Known rows, with every way that one mark hangs from another:
dulo[kago[bazo[dula[laga]] furebaz]]: [-0.65  1.28  2.94  0.08 -2.59  2.22  0.88  0.91  0.21 -0.63 -1.70 -0.74
 -0.09 -1.68  0.98  0.32  0.70  1.34  1.79  1.34 -1.43]
nanaf[laga[dula]]: [ 0.13 -3.02 -2.53 -0.79  2.75 -5.79 -0.89 -2.37  0.91 -3.25  0.50  4.33
 -0.31  0.09  1.33 -0.89 -0.91  0.27 -0.41 -1.86  0.20]
nanaf[bugu]: [ 2.46  0.13 -0.91 -1.31  4.41 -6.74 -1.21 -0.57  1.18 -1.72 -1.71  1.43
 -0.11  1.71  0.63 -0.87 -0.88 -1.15  0.96 -1.06 -1.51]
nanaf[bugu laga[dula[dulo[kago]]]]: [ 2.17 -2.85 -0.15 -3.01  4.40 -4.01 -0.59 -2.51 -0.04 -4.16 -1.15  2.01
 -0.23  2.24  3.93 -0.11 -1.25  1.37  0.18 -4.44  0.56]
bazo[dula]: [-0.39  0.01 -2.36 -0.92 -0.15 -2.32  0.10  1.56  3.10 -0.63 -0.24  1.54
 -2.02  0.42  0.97 -1.33 -2.12 -0.79 -0.75 -1.10 -2.39]
bolos[kago]: [ 1.10 -1.40 -1.65  0.70  0.70 -4.37 -1.32 -0.26 -0.50  1.50  2.40  3.70
 -0.48  2.78 -1.57 -1.43  1.45  0.10 -0.15  0.60 -1.33]
bazo[dula[dulo[kago] laga]]: [ 0.75 -0.56 -0.19 -0.50 -2.17  3.56  1.19  0.42  3.50  0.77 -0.89  1.29
 -1.35  1.25  2.78 -0.33 -0.57  0.80 -1.05 -1.92 -1.95]
mafirel[kago[dulo furebaz]]: [ 0.23  2.05 -1.32  1.72  3.09 -1.53 -1.35 -1.98  0.46 -1.89  2.09  1.43
 -0.39 -0.89 -1.89 -1.58 -0.04  0.00  1.77  1.08  3.15]
mafirel[kago[bazo[dula] dulo furebaz]]: [-1.41  1.90  0.27  0.36 -0.39  2.88 -0.69  1.04 -1.47 -1.26  1.61 -2.09
 -1.02 -1.45 -1.02  0.45 -0.57 -1.29  0.72  1.13  2.40]
dula[dulo laga]: [ 2.07 -1.11 -1.53  1.72  1.04  0.16  1.46 -2.38  3.70  1.91 -0.30  2.12
  0.39  1.87  0.00  0.31  0.39 -0.44 -0.71 -1.13 -0.40]
laga[dula[dulo]]: [-0.08 -0.57 -3.17  0.77  0.65 -1.40  1.05 -1.87  1.74  0.46 -0.19  0.50
  0.38 -0.17  1.70  0.01 -1.11  0.65 -1.80 -1.31  0.74]
bolos[kago[bazo dulo]]: [ 0.65 -0.98 -0.48 -0.97 -0.65  0.42 -3.29  0.73 -4.09  2.40  2.04  0.55
  1.04  2.03 -2.36 -1.58  1.87  0.58 -0.99  0.99 -0.32]
dulo[kago[furebaz]]: [ 1.26  2.16  0.83  0.47  1.28 -3.43 -0.14 -1.36  1.81 -1.40 -0.89  2.14
 -0.01 -0.88  0.07 -1.73  0.49  2.99  3.58  1.05 -0.06]
dula[laga]: [ 1.22 -1.03 -1.09  1.62  1.23 -2.46 -0.50 -1.83  2.46  0.23 -0.75  4.31
  0.76  0.68 -0.59 -1.32  1.17 -0.84 -0.33  0.77 -1.92]
laga[dula[dulo[kago]]]: [ 0.75  0.08 -2.08 -0.18 -0.76 -0.18  0.64 -2.00  1.16  0.41 -0.70  0.79
  0.52 -0.85  2.40 -0.62 -0.12  2.49 -0.89 -1.16  0.53]
bolos[kago[bazo furebaz[dosek]]]: [-0.86 -1.30  1.75  1.39  0.72 -2.80 -0.37  0.34 -2.58  0.49  1.40  1.43
  1.89  0.53 -2.48  0.84  2.61 -1.13  0.30  1.84 -0.57]
kago[bazo[dula] dulo]: [-0.32  0.89 -0.77 -2.62 -1.76  2.92 -2.61  2.75 -1.44  0.99 -0.50 -2.24
 -0.07 -0.36 -0.46 -1.26 -1.43 -0.12 -1.80 -0.32 -0.80]
mafirel[kago]: [ 1.46  0.26 -2.68  1.50  0.14 -4.65 -0.55 -0.87  0.75 -0.67  2.28  2.73
 -0.91 -0.45 -1.30 -1.16  1.03 -1.57  1.68  1.09  0.90]
bolos[kago[bazo[dula[laga]]]]: [-0.92 -2.14  0.63  0.16 -2.95  1.53 -0.48  1.92 -2.51  2.31  1.63  0.94
 -0.40  2.28 -0.65  0.41  1.81 -1.43 -2.11  0.89 -2.63]
nanaf[laga]: [ 1.96 -2.40 -1.90 -0.89  3.49 -7.61 -0.71 -1.53  2.03 -2.45  0.73  4.61
 -0.85  1.42 -0.26 -1.39 -0.65 -0.18  1.54 -1.90 -0.44]
bazo[dula[dulo[kago[furebaz]] laga]]: [-0.32 -0.20  0.73  0.30 -0.65  3.81  2.08 -0.29  4.10  0.05 -0.92  0.74
 -1.68  0.94  2.75  0.37 -1.06  1.04 -0.41 -1.77 -1.23]
bolos[kago[bazo dulo furebaz[dosek]]]: [-0.61 -0.65  1.75  0.14  1.85  0.40 -2.57  0.22 -3.59  0.41  1.32  0.80
  2.71  0.73 -2.86 -0.69  2.32  0.22 -0.72  1.28  0.53]

Rows:
[-2.03  0.29  1.78  1.29 -0.60  3.59  3.34  0.88  1.64  0.62 -1.17 -3.42
 -1.24 -0.24  0.52  3.32 -1.33 -2.04 -0.39 -0.17 -0.25]
kago[bazo[dula[dulo laga]] furebaz]
[ 0.48 -0.03 -1.22 -0.27 -2.31  1.03  1.05 -1.01 -0.33  1.06 -0.88 -0.99
  0.94 -1.52  1.94  0.01  0.06  2.02 -1.15 -0.48  0.80]
laga[dula[dulo[kago[bazo]]]]
[ 0.78  0.09  1.82 -1.38 -4.47  1.74 -0.37  1.55 -0.73  0.83 -1.32  0.44
  0.14 -1.19  1.26 -0.98  1.28  1.04  0.53  1.06 -2.50]
dulo[kago[bazo[dula[laga]]]]
[-2.13 -0.13  1.24 -0.36  0.30  3.02 -1.52  1.42 -2.85  0.71  1.54 -1.35
 -0.45  1.60 -1.28 -0.39  0.04  0.52 -1.18  0.56  0.08]
bolos[kago[bazo[dula] dulo furebaz]]
[ 1.24  0.12  2.27  1.41 -1.19  3.37  2.22 -1.60  1.20  1.55 -1.33 -0.80
  0.87 -0.05  0.35  1.25  1.46  1.26  1.33  0.14  0.33]
dula[dulo[kago[bazo furebaz]] laga]
[-0.17  0.09 -0.46  0.81  0.49 -0.24  0.83 -2.43  1.39 -0.84 -1.18  1.37
  1.81 -1.84  1.98 -0.29  0.41  1.95 -0.72 -0.89  1.03]
laga[dula[dulo[kago[furebaz[dosek]]]]]
[-0.61  1.13  1.92 -0.03  2.48 -0.10 -2.01 -0.02 -1.75 -0.89 -1.32 -0.66
  3.65 -2.46 -2.94 -0.55  0.83 -0.15  0.19  1.21  1.25]
kago[bazo dulo furebaz[dosek]]
[-2.46  1.07  1.93 -0.04  0.70  5.28 -0.66  0.84 -0.13 -0.45 -1.43 -2.35
  0.16 -0.85 -0.43  0.25 -1.17 -0.15 -1.18  0.73  0.04]
kago[bazo[dula[laga]] dulo furebaz]
[-0.66  0.65 -0.34  0.58 -0.93  1.41  1.75 -1.52 -0.26  0.29 -0.87 -1.45
  0.66 -1.59  1.81  0.73 -0.16  2.11 -0.50 -0.31  1.36]
laga[dula[dulo[kago[bazo furebaz]]]]
[ 1.41  0.71 -1.42  0.05 -1.36  0.04 -2.31  0.48 -2.84  0.52  2.15 -0.50
  0.52 -1.14 -2.40 -1.47  1.20 -1.27  0.70  1.73  2.05]
mafirel[kago[bazo dulo]]
[ 1.15 -3.29 -1.00 -2.18  5.65 -6.59 -1.37 -2.35 -0.11 -4.96 -1.39  3.29
 -0.20  1.76  3.22 -0.63 -1.60 -0.53 -0.50 -3.16 -0.25]
nanaf[bugu laga[dula]]
[-1.66  0.29  1.82  0.20 -0.28  0.61  2.43  1.82  1.08 -0.37 -1.11 -2.88
  0.84 -1.50 -0.19  2.79 -0.70 -2.25 -0.19 -0.46 -0.07]
kago[bazo[dula[dulo]] furebaz[dosek]]
[ 0.93  0.45 -1.42 -1.72 -1.73  0.95  1.13  1.36  3.42  0.67 -0.36 -0.01
 -2.20  1.11  2.34 -0.63 -1.71  1.42 -0.07 -2.38 -1.44]
bazo[dula[dulo[kago]]]
[-0.34  2.15  0.04  1.35  0.69  0.42 -0.87 -0.45 -2.11 -0.78  1.66 -1.31
  0.25 -1.71 -2.28 -0.15  0.49 -1.07  1.73  2.13  3.19]
mafirel[kago[bazo dulo furebaz]]
[-0.69 -1.51  0.24 -1.15 -1.77  4.50 -2.88  1.35 -3.20  2.16  1.18  0.85
  0.37  2.31 -1.07 -1.11  1.52 -0.17 -2.92  0.64 -1.59]
bolos[kago[bazo[dula[laga]] dulo]]
[-0.13  0.77 -1.14  0.78  0.37  0.05  1.34 -2.33  1.43 -0.42 -0.82  0.05
  0.25 -1.17  2.26 -0.19 -0.52  2.66 -0.08 -0.63  1.49]
laga[dula[dulo[kago[furebaz]]]]
[-2.19  2.01  1.13 -0.83  0.92  3.14 -1.00  1.62 -0.39 -0.59 -1.04 -3.53
 -0.43 -1.09 -0.67  0.33 -2.19  0.19 -0.39  0.27  0.57]
kago[bazo[dula] dulo furebaz]
[-0.59 -0.33  0.06 -1.81 -1.85  4.98 -2.33  1.82 -1.33  0.96 -1.16 -1.33
  0.78 -0.28 -0.48 -1.09 -0.42 -0.32 -2.64  0.24 -1.39]
kago[bazo[dula[laga]] dulo]
[ 1.78  1.69  0.91  0.13 -0.75 -0.19  2.27 -0.50  1.04  1.48 -0.51 -2.23
 -0.05 -0.06 -0.05  1.07 -0.13  1.87  2.58 -0.29  1.28]
dula[dulo[kago[bazo furebaz]]]
[-2.25 -0.55  1.22  0.64 -0.65  0.11  0.83  1.48 -1.63  0.76  1.47 -1.03
 -1.41  1.71 -0.90  1.41  0.19 -0.89 -0.16  0.84 -1.12]
bolos[kago[bazo[dula] furebaz]]
[-0.24 -0.95  0.02 -0.42 -3.33  3.27  1.99  2.01  0.81  2.18 -0.82 -2.14
 -0.76  0.38  0.60  2.02 -0.65 -2.18 -1.60 -0.53 -1.78]
kago[bazo[dula[dulo laga]]]
[-0.29  1.25  0.14  2.59 -0.36 -2.64  1.17 -0.18 -1.40 -0.81  1.72 -1.18
 -0.55 -1.77 -2.09  1.56  0.71 -2.65  2.87  2.63  2.11]
mafirel[kago[bazo furebaz]]
[ 0.88  1.42  3.10 -0.09 -0.69 -2.34 -0.29  0.18 -1.10 -0.95 -1.59  0.63
  2.52 -2.70 -0.79 -0.48  2.29  1.32  2.75  1.91 -0.47]
dulo[kago[bazo furebaz[dosek]]]
[-0.72  2.26  0.75  0.18  2.27  0.43 -1.26 -0.07 -1.14 -0.10 -0.78 -2.64
  1.20 -1.28 -2.44 -0.23 -0.69  0.61  0.56  1.27  1.63]
kago[bazo dulo furebaz]
[-0.20 -1.70 -0.28 -0.71 -2.96  1.16  0.44  2.17 -1.75  2.84  2.06 -1.06
 -1.27  2.84 -0.36  1.14  0.42 -0.92 -1.48 -0.54 -1.40]
bolos[kago[bazo[dula[dulo]]]]
[-1.15  1.07  0.25  1.74 -1.41  0.87  2.76  1.07  0.18 -0.27  1.88 -3.09
 -2.23 -1.01 -0.39  2.53 -0.64 -2.51  1.66  0.68  2.14]
mafirel[kago[bazo[dula[dulo]] furebaz]]
[-1.86  1.10  1.06  0.52 -0.41  1.26  3.33  1.89  1.45  0.50 -0.75 -4.59
 -1.72 -0.41  0.25  3.00 -2.34 -1.62  0.59 -0.71  0.29]
kago[bazo[dula[dulo]] furebaz]
